What can hang from each mark
Q658: Q310 Q627
Q452: Q658
Q634: Q83 Q658
Q83: Q627 Q703
Q703: Q204 Q658
Q204: Q627 Q634
Q310: Q83 Q204
Q627: Q658

Every row comes from one small tree of marks. Brackets hold a mark, then the marks that hang from it, in the order of their numbers. Every link used is in the known rows. Which tree was each row made from?
Known rows
{Q204 Q627}: [ 0.35  0.60 -0.50 -1.95 -0.70  0.64  0.56 -0.20 -1.34  1.95 -1.48  0.44
  0.92 -0.55 -1.04  0.34  0.59 -1.32 -0.99 -1.07 -0.90  0.87  0.12  1.84
  0.52 -0.83  0.97 -0.49 -0.76]
{Q634 {Q83 Q627 Q703} {Q658 Q310}}: [-0.91 -2.13  1.07 -1.30  0.93 -2.88 -0.29 -2.01 -2.36 -1.68 -1.34  2.47
  2.24  1.15 -2.12  0.12 -1.80 -2.34  1.67  1.09 -0.45  1.51 -1.00  1.77
 -1.76 -0.85 -0.90  0.01 -0.35]
{Q452 {Q658 {Q310 {Q83 {Q703 Q204}}} Q627}}: [-0.22 -1.73  1.77  0.36 -1.19 -0.88 -0.70 -1.77 -1.88  0.65 -0.72  1.93
  0.40 -0.31 -2.80  0.02 -0.67  1.49  1.10  1.06 -0.34  1.29 -1.70  2.24
 -3.06 -1.01 -1.25  0.81  0.97]
{Q703 Q658}: [-0.66  0.89  0.28 -0.75 -1.32  0.85  0.18 -1.87 -0.74  0.80 -1.86  0.83
 -0.94 -1.09 -0.40  1.06 -1.38 -1.24  0.43  0.78 -1.76  1.11  0.71  1.58
 -0.78  0.98 -1.22 -0.84 -1.60]
{Q204 {Q634 Q658}}: [-0.86 -1.89  0.99 -2.14  0.68 -1.19  0.26 -0.84 -2.43  1.70 -2.30  1.37
  0.73  0.36 -1.32 -1.29  0.12 -2.45  1.41 -0.51 -1.73  1.24 -1.68  2.67
  1.68  0.29 -0.21  0.72 -0.16]
{Q627 {Q658 {Q310 Q83 Q204}}}: [-1.61  0.87 -0.28 -0.21 -1.40  0.45  0.14 -1.86 -1.14  0.52 -1.01  2.11
 -0.42 -0.25 -4.10  1.30 -1.52  0.44  0.33  1.41 -0.72  1.04 -0.91  3.21
 -1.01  0.49 -0.71  0.73  0.73]
{Q634 {Q83 Q703} {Q658 {Q310 {Q204 Q627}}}}: [-0.35 -0.64 -0.03 -1.99  1.05 -2.96  0.09 -1.76 -2.69 -0.60 -1.58  3.14
  1.63  1.53 -2.24  1.34 -1.94 -1.85  0.19  1.34  0.21  1.50 -1.49  3.19
 -1.26 -0.66 -0.41 -0.26  0.28]
{Q83 {Q627 {Q658 Q310}} {Q703 {Q204 Q634}}}: [-6.40 -4.26  1.15 -0.96 -0.30  1.24  0.22 -0.65 -1.74  2.12 -1.07  0.74
  2.26 -2.16 -0.81 -0.59 -0.26 -0.18  0.70  2.38 -0.22  0.64 -0.57  1.05
  1.05 -2.78 -0.62  0.14  0.47]
{Q658 Q310 Q627}: [ 2.38  0.53 -0.51 -0.89 -1.35 -0.17 -1.26 -1.67 -0.02  1.83  0.47  1.67
  0.95 -0.08 -3.11 -1.89  0.16 -0.43  0.59  0.23  0.19  0.70 -1.65  3.25
 -1.76  0.31 -0.93  0.25 -0.88]
{Q627 Q658}: [-1.62 -0.21  0.26 -0.29 -1.45  0.11  0.51 -1.57 -0.90  0.28 -1.80  1.41
 -0.07 -0.60 -3.19  1.49 -1.24 -0.28  0.34  1.26 -1.34  1.34 -0.76  1.32
  0.11  1.09  0.04  0.88 -0.37]
{Q627 {Q658 {Q310 Q83}}}: [-0.87  0.46  0.66 -0.44 -1.31  0.19 -0.24 -2.00 -1.18  0.32 -1.08  1.64
 -0.28 -0.08 -3.91  0.88 -1.61  0.12  0.65  1.65 -1.16  1.35 -0.90  2.22
 -0.91  0.82 -0.88  0.95  0.32]
{Q310 {Q83 Q703} {Q204 Q627 {Q634 Q658}}}: [-3.77 -1.49 -1.65 -1.11  0.92 -0.55  1.33 -0.17 -3.57  2.76 -2.46  1.09
  0.26 -0.49 -0.45  1.17  0.36  0.31 -1.40 -0.21 -0.69  1.84 -0.38  3.87
 -0.67 -1.80  0.48  0.14  1.93]
{Q204 {Q627 {Q658 {Q310 Q83}}} Q634}: [-1.72  0.02  1.23 -2.87  0.08  1.52  0.19 -0.60 -3.09  4.47 -1.28  1.37
  1.73 -0.55 -2.71  0.24  0.06 -0.44  0.34 -0.37 -0.54  0.60 -0.76  3.26
  1.53 -1.41  0.92  0.63  0.64]
{Q310 Q204}: [-1.45  0.20 -2.21 -0.25 -1.14 -0.39  1.24 -0.64 -0.14  0.18 -1.70  1.01
 -0.69 -0.69 -1.46  0.48  0.00 -0.66 -0.41 -0.65 -1.12  0.30 -0.56  3.70
  0.25 -0.13 -0.29 -0.43 -0.01]
{Q452 {Q658 {Q310 Q83} Q627}}: [ 1.11 -0.64  1.34  0.48 -1.46 -0.91 -0.78 -2.00 -1.66  0.32 -0.62  1.94
  0.29  0.15 -3.85 -0.02 -0.77  1.30  1.61  0.03 -0.82  1.11 -1.62  2.69
 -3.26 -0.26 -1.22  0.88  0.55]
{Q703 Q204}: [-2.13 -1.67  1.42 -1.88 -0.56 -0.68  0.74  0.03 -1.06  0.89 -1.41  0.60
 -1.06 -1.74  0.80 -0.77  0.49 -2.23 -0.60  1.59 -1.14  0.89 -0.21  1.30
  1.04 -0.78 -0.82 -0.39 -0.07]
{Q634 {Q658 {Q310 {Q83 Q627}}}}: [ 0.83  0.05  0.48 -1.00  0.10 -1.16 -0.77 -1.86 -1.90 -0.88 -1.50  2.18
  0.40  1.17 -2.53 -1.24 -0.94 -2.20  0.78  0.63 -0.97  2.13 -0.87  2.43
 -2.01  0.73 -1.31  0.38 -0.04]
{Q658 {Q310 {Q83 Q703} {Q204 Q634}} Q627}: [-0.63 -0.93 -1.60 -0.45 -0.42 -0.38 -0.54 -1.21 -1.43  3.06  0.15  1.42
  0.56 -0.49 -2.64 -1.09  0.28  1.14  0.03  0.34  0.25  0.85 -1.73  4.72
 -2.01 -0.97 -0.96  0.43  0.89]
{Q310 {Q83 {Q627 Q658} Q703} {Q204 Q634}}: [-6.28 -2.91 -1.46  0.43 -0.10  0.04  1.55 -0.53 -2.45  1.67 -2.04  0.49
  0.12 -1.63 -1.21  0.99 -0.17  1.44  0.16  0.23 -1.52  1.02 -0.06  3.34
 -0.85 -2.01 -0.32  0.59  1.90]

Write each row's tree
[-6.29 -3.97  0.35  0.02 -0.74  0.89  0.63 -0.71 -1.32  0.71 -1.62  0.40
  1.65 -2.34 -0.21  0.36 -0.22 -0.01 -0.23  2.42 -0.53  1.20  0.07 -0.19
  0.04 -2.21 -0.33  0.10  0.22] | {Q83 {Q627 Q658} {Q703 Q204}}
[-4.12 -2.95 -0.54  0.37 -1.19  1.11  0.04 -1.70 -0.66  0.22 -1.14  0.51
  2.43 -1.09 -2.43  0.22 -0.77  0.75  0.81  1.28 -0.90  0.98 -0.50  0.98
 -0.46 -1.52 -0.43  0.29 -0.43] | {Q83 {Q627 {Q658 Q310}} Q703}
[-2.26  0.46 -0.03 -0.62 -1.09  0.51  0.29 -1.69 -1.52  1.27 -1.17  2.00
 -0.16 -0.46 -3.88  0.97 -1.31  0.42  0.67  1.24 -0.78  0.81 -1.10  3.61
 -0.35  0.18 -0.71  1.04  0.86] | {Q627 {Q658 {Q310 Q83 {Q204 Q634}}}}
[ 2.06  0.53  0.03 -0.83  0.08 -1.70 -1.25 -2.00 -1.84  0.50 -0.97  2.79
  0.42  1.03 -2.92 -1.11 -0.56 -1.39  0.22  0.80 -0.05  2.56 -1.42  2.50
 -3.11  1.32 -1.11  0.94  0.00] | {Q634 {Q658 {Q310 Q83} Q627}}
[-3.36 -3.70  1.34 -1.17  0.10 -2.54  1.15 -0.50 -1.69 -0.69 -1.38  0.40
  0.87 -1.22  0.43  0.48 -0.67 -1.57  0.86  1.05 -1.35  0.48  0.09  0.97
 -0.30 -2.17 -0.59 -0.57 -0.29] | {Q634 {Q83 Q627 {Q703 Q204}}}
[-3.65 -2.79  0.88 -0.97  0.11 -0.90  0.90 -0.27 -2.86  1.82 -2.06 -0.16
 -0.68 -1.39  0.14  0.80 -0.11  0.19 -1.06  1.71 -1.71  2.08 -0.10  1.20
 -0.49 -1.36 -0.28  0.53  1.37] | {Q310 {Q83 {Q703 {Q204 {Q627 Q658} Q634}}}}
[-2.61 -1.47  2.07 -3.67  0.83  0.01  0.51  0.57 -3.00  3.61 -1.80  1.59
  0.63 -1.29  0.95 -0.87  1.01 -3.03 -0.77  0.86  0.02  1.09 -0.49  2.05
  1.98 -1.76  0.26 -0.17  0.65] | {Q703 {Q204 Q627 {Q634 Q658}}}
[-3.15 -2.43  0.46 -0.47 -0.17 -1.01  0.83 -0.45 -2.54  1.05 -2.02 -0.03
 -0.93 -1.25  0.11  0.95 -0.29  0.35 -1.51  1.88 -1.64  2.16  0.09  0.81
 -1.27 -1.09 -0.35  0.36  1.11] | {Q310 {Q83 {Q703 {Q204 {Q627 Q658}}}}}
[ 0.64  0.15 -1.29 -0.38  0.10 -1.37 -0.82 -1.93 -1.83  0.69 -1.04  3.05
  0.66  0.84 -2.80 -0.44 -0.70 -0.66 -0.39  1.02  0.47  2.41 -1.53  3.23
 -3.02  0.62 -0.91  0.60  0.50] | {Q634 {Q658 {Q310 {Q83 Q703} Q204} Q627}}
[-0.52 -2.21  0.78 -1.29  1.10 -4.20  0.51 -1.60 -2.61 -1.73 -2.39  2.19
  0.89  1.28 -1.14  1.40 -1.77 -2.34  0.53  1.30 -1.15  2.08 -1.20  1.23
 -1.07  0.22 -0.30  0.40 -0.23] | {Q634 {Q83 Q703} Q658}
[-3.74 -2.54  3.05 -2.83  0.28 -0.80  0.74 -0.04 -2.32  2.16 -0.96  1.51
  0.30 -1.80 -0.05 -0.75 -0.05 -2.34  1.24  1.56 -0.56  0.12 -0.64  2.25
  1.82 -1.86 -1.01  0.00  0.55] | {Q703 {Q204 {Q634 {Q83 {Q627 {Q658 Q310}}}}}}
[ 0.54 -1.51  1.07  0.75 -1.35 -0.78 -0.70 -1.93 -1.69  0.29 -0.79  1.72
  0.63  0.13 -3.55  0.09 -0.78  1.78  1.37  0.37 -0.80  1.33 -1.75  2.46
 -3.23 -0.59 -1.18  0.92  0.71] | {Q452 {Q658 {Q310 {Q83 Q703}} Q627}}
[-1.49 -0.41 -0.55 -1.03 -0.66  0.31  0.22 -0.96 -1.39  1.20 -0.52  0.81
  0.04 -0.41 -2.48 -1.28 -0.20 -0.48  1.24 -0.59 -1.10  0.04 -0.58  4.87
 -0.50 -1.36 -1.45 -0.20  0.71] | {Q658 {Q310 {Q83 Q627} {Q204 Q634}}}
[-3.87 -0.54 -1.09 -1.86  0.00  0.08  1.67 -0.36 -2.28  3.03 -1.85  1.90
  1.24 -0.81 -1.79  2.06 -0.33 -0.06 -0.43 -0.53 -0.14  0.07 -0.81  4.13
  1.31 -1.81  1.06 -0.10  0.84] | {Q310 {Q204 {Q627 Q658} {Q634 {Q83 Q703}}}}
[-5.55 -4.91  0.68 -1.03  0.39  0.08  0.66 -0.16 -1.94  1.36 -1.71  0.16
  1.93 -1.72  1.08 -1.33  0.71 -1.28  0.26  1.24 -0.83  1.10 -0.32  0.72
  0.91 -2.67 -0.57 -0.24  0.19] | {Q83 Q627 {Q703 {Q204 {Q634 Q658}}}}
[ 0.88  1.35 -0.77 -1.62  0.03 -0.35 -0.43 -1.58 -1.69  0.27 -1.47  3.03
  0.99  1.11 -2.80 -0.24 -0.80 -2.10 -0.06  0.30  0.07  1.51 -1.30  3.69
 -0.71  0.58 -0.48 -0.09 -0.04] | {Q634 {Q658 {Q310 {Q204 Q627}}}}
[-2.13 -1.24  2.69 -4.10  1.26 -0.97  0.45  0.26 -3.39  3.15 -1.39  2.20
  0.97 -0.98  0.44 -0.72  0.36 -3.11 -0.11  1.21  0.29  0.73 -0.64  2.50
  1.72 -2.15 -0.14 -0.42  0.69] | {Q703 {Q204 Q627 {Q634 Q83 {Q658 Q310}}}}
[-2.11 -3.25  1.28 -1.54  0.22 -3.38  1.19 -0.49 -1.74 -0.72 -1.67  0.54
 -0.04 -0.64  0.39  1.03 -0.84 -1.58  0.25  1.65 -1.52  0.79 -0.55  1.24
  0.18 -1.19 -0.52 -0.21 -0.16] | {Q634 {Q83 {Q703 Q204}}}
[-2.69 -0.54 -1.14 -2.27  0.76 -0.78  1.36 -0.20 -2.72  2.46 -2.13  2.17
  1.43 -0.15 -1.04  1.29  0.00 -1.17 -0.35 -0.97  0.00  0.53 -0.85  4.20
  0.97 -1.70  0.87 -0.44  0.73] | {Q310 {Q204 Q627 {Q634 {Q83 Q703} Q658}}}
[ 0.47 -0.09  0.27  0.40 -1.75 -0.17 -0.50 -1.88 -0.98  0.55 -0.58  2.68
  0.90  0.05 -4.04  0.26 -0.73  1.28  1.48 -0.35  0.10  0.41 -1.89  3.62
 -2.36 -0.49 -0.93  0.64  0.43] | {Q452 {Q658 {Q310 Q204} Q627}}
[-3.43 -0.67  3.40 -3.22  0.04  0.73  0.06 -1.02 -2.45  2.97 -0.75  2.01
 -0.12 -2.17  0.95 -0.39 -1.21 -2.44  1.55  2.24 -0.26 -0.01  0.47  2.78
  0.66 -1.76 -2.28 -1.22 -0.39] | {Q703 {Q204 {Q634 {Q83 Q627}}} {Q658 Q310}}
[-2.65  1.11  1.69 -2.64 -0.64  1.92  0.38 -0.52 -2.06  3.31 -1.60  1.56
 -0.61 -2.56  1.84  1.08 -0.50 -1.93 -1.25  2.06  0.01  1.11  1.47  1.11
 -0.09 -1.27 -0.64 -1.49 -0.60] | {Q703 {Q204 Q627} Q658}
[ 0.44  1.64 -1.31 -1.70 -1.21  0.89 -0.08 -1.07 -0.52  1.35 -0.43  1.54
  0.72  0.06 -2.73 -0.44 -0.21 -0.91 -0.01 -0.51 -0.13 -0.05 -0.88  4.73
  0.22 -0.85 -0.51 -0.81 -0.16] | {Q658 {Q310 {Q204 Q627}}}
[-1.60 -2.30  1.99 -2.31  1.24 -2.40  0.51 -0.83 -2.92  0.87 -2.07  1.74
  1.35  0.29 -1.35 -0.87 -0.42 -2.87  2.39 -0.74 -1.68  0.71 -0.98  2.56
  0.96 -0.70 -0.37  0.45 -0.18] | {Q204 {Q634 {Q83 Q627} Q658}}
[-0.25  0.85 -0.88 -2.20 -0.75  1.05  0.01 -0.65 -1.08  2.51 -0.46  1.51
  1.04 -0.09 -2.64 -0.78  0.11 -1.06  0.46 -0.86 -0.15 -0.41 -1.26  5.20
  1.14 -1.23 -0.42 -0.75  0.05] | {Q658 {Q310 {Q204 Q627 Q634}}}
